Known rows, with every step that occurs:
rogipub > dinov > nisek > zozesar > nagan: [ 0.88  2.23 -1.32 -0.33 -1.49 -2.15  0.74  3.15 -0.13  0.15 -2.21 -2.39
  0.53 -2.47  2.06 -0.92 -3.52]
rogipub > zozesar > nagan > dinov > nisek > sunuk: [ 0.96  1.99  0.56  1.41 -0.18  0.88  1.52 -3.02  3.42 -4.11 -3.64 -4.18
  0.96 -1.85 -2.69 -1.82 -2.96]
sunuk > nisek > dinov > nagan: [-0.35 -0.75 -2.59  0.65 -0.78  3.93 -2.18  0.46 -1.11  1.62 -2.41 -0.71
  4.70 -2.42 -0.04 -1.51  1.35]
sunuk > nisek: [ 0.88 -1.67  0.57  1.10 -2.42  2.70  0.06  1.99  1.78  3.48 -1.11 -0.59
  1.83 -0.69 -0.67 -1.51  2.02]
sunuk > nisek > zozesar > nagan: [ 0.91  0.85 -4.10  5.11 -0.87  2.24  5.15  2.85  1.01  3.45 -1.60  1.49
  1.95  1.00  1.94  0.53  2.10]
sunuk > nisek > zozesar > rogipub > dinov: [ 1.06  0.88 -0.02 -0.60 -2.42  0.82 -1.60  3.82 -0.09  4.52  0.35 -1.31
  0.30 -0.31  1.19  1.51 -0.26]
sunuk > nisek > dinov > nagan > zozesar > rogipub: [-1.95  1.90 -3.29  3.12 -0.07  3.42 -1.71  0.18 -0.16  0.06  2.49  0.30
  2.35  0.18 -2.65  1.26  3.26]
zozesar > rogipub > dinov > nagan: [-1.78  0.02  0.38  0.09 -1.05  0.41 -5.08  1.61 -0.26 -2.57 -1.21 -5.92
  1.20  0.05 -0.86  1.07  0.83]
dinov > nagan > zozesar: [-3.07 -2.59 -4.21  4.35  0.69  0.57  1.46  1.53  0.40 -5.69 -0.31 -2.72
  1.03 -0.96 -1.52 -0.07  1.92]
rogipub > zozesar > nagan > dinov: [ 0.35  1.87 -1.63  5.54 -2.19  3.29  2.53 -2.46  4.47 -2.76 -0.87 -5.15
 -0.90  2.53 -3.08 -2.32  2.17]
zozesar > rogipub > dinov > nisek > sunuk: [ 0.24  1.02  4.43 -4.81  0.15 -2.16 -6.44  0.93  0.36 -0.44 -2.28 -4.78
  2.59 -2.39 -1.47  0.82 -5.50]
nagan > zozesar > rogipub > dinov > nisek > sunuk: [-0.18  1.51  2.78 -3.21  0.20 -2.62 -4.27  1.14  0.70 -2.59  1.39 -4.09
  0.23 -1.86 -3.08  1.56 -4.51]
sunuk > nisek > dinov > nagan > zozesar: [-0.66 -0.24 -4.32  2.62 -0.83  3.35 -0.15  0.64 -0.74 -0.38  1.20  0.32
  2.74 -2.16 -1.61 -0.71  2.38]
dinov > nagan: [-2.62 -2.94 -2.55  2.61  0.54  1.18 -0.59  1.32 -0.06 -3.55 -3.94 -3.50
  3.35 -1.57 -0.36 -0.84  1.29]
rogipub > zozesar > nagan: [ 0.70 -0.72 -1.80  6.13 -2.11  1.63  3.53  0.09  2.53 -1.41 -1.92 -4.87
 -0.42  2.25 -0.98 -1.14  2.95]
sunuk > nisek > zozesar: [ 0.21 -2.32 -2.75  1.77 -0.93  1.52  2.54  3.27 -0.11  3.68 -2.37  0.93
  2.32 -1.66  1.99 -0.28  0.11]
nisek > dinov: [-1.35 -0.16 -1.05  0.44  0.97  1.88 -4.05 -0.81  0.22  2.16 -1.70 -3.52
  4.56  0.48 -0.98 -2.46 -1.06]

Rows:
[-0.57 -2.06  1.62 -2.29  1.96 -1.49 -2.08  0.48  0.51 -1.29 -4.84 -2.60
  4.75 -3.91 -0.77 -1.21 -4.79]	dinov > nisek > sunuk
[-4.22  1.56 -4.35  3.40  2.41  1.54 -3.01 -0.73 -0.37 -3.14  1.70 -2.55
  3.18  1.00 -2.79  0.96  1.90]	nisek > dinov > nagan > zozesar > rogipub
[ 0.68  3.54 -3.62  4.47 -0.97  3.82  4.06  0.01  2.91  2.35 -0.63  1.26
  1.65  1.20  0.00 -0.85  1.13]	sunuk > nisek > zozesar > nagan > dinov
[ 0.33  2.81  0.05  2.38 -2.90  1.22  2.55 -2.21  4.19 -3.30 -1.59 -3.41
 -1.43 -1.62 -3.00 -3.34  0.16]	rogipub > zozesar > nagan > dinov > nisek
[-2.92  0.45 -1.18  3.73  0.53  0.35 -0.58  0.76  2.70 -1.41  3.11 -2.55
  0.15  3.06 -3.44  0.97  2.24]	nagan > zozesar > rogipub
[-2.37 -0.93 -3.41  1.56  1.77  2.14 -3.57 -0.70 -1.34 -1.41 -3.36 -3.59
  5.40 -1.35 -0.35 -1.49 -0.14]	nisek > dinov > nagan
[-0.32  1.96  4.28 -4.01 -2.39 -1.76 -5.70  1.95  1.03  0.62 -0.10 -4.14
 -0.09 -1.92 -1.79 -0.90 -2.37]	zozesar > rogipub > dinov > nisek
[ 1.19  0.40 -0.25  0.02 -1.33  3.67 -2.57  0.32  0.47  5.42 -0.74 -0.59
  4.14 -0.85 -0.76 -2.31  0.54]	sunuk > nisek > dinov
[-3.46  3.08 -0.85 -0.86  1.22 -0.94 -1.16 -0.48  2.10 -0.53 -1.62 -0.21
  1.75 -2.52 -1.34 -0.97 -3.07]	nagan > dinov > nisek > zozesar > rogipub
[-0.64  1.39  0.68  0.88 -1.69 -0.15 -3.46  1.71  1.73 -0.78  4.36 -4.92
 -1.82  2.47 -3.07  0.89  0.50]	nagan > zozesar > rogipub > dinov
[-0.74  2.27  2.26 -2.34 -2.51 -2.48 -3.86  2.18  1.50 -1.57  3.37 -3.13
 -2.18 -1.79 -3.13 -0.21 -1.62]	nagan > zozesar > rogipub > dinov > nisek
[ 1.61 -1.24  3.72 -5.23 -0.26 -2.00 -4.86  1.37 -0.43 -1.01 -3.72 -5.03
  2.71 -4.33 -0.57 -1.12 -6.49]	rogipub > dinov > nisek > sunuk
[-0.27 -0.04 -2.44  0.33 -1.76  1.09 -1.02  3.83 -2.08  0.89 -1.51 -1.33
  1.05 -2.21  1.67  2.44  0.58]	sunuk > nisek > zozesar > rogipub > dinov > nagan
[-1.75  3.13 -4.49  5.40  1.44  2.08  2.83 -1.04  3.00 -1.04 -1.49 -1.69
  2.08  2.26 -0.02 -1.12 -0.42]	nisek > zozesar > nagan > dinov
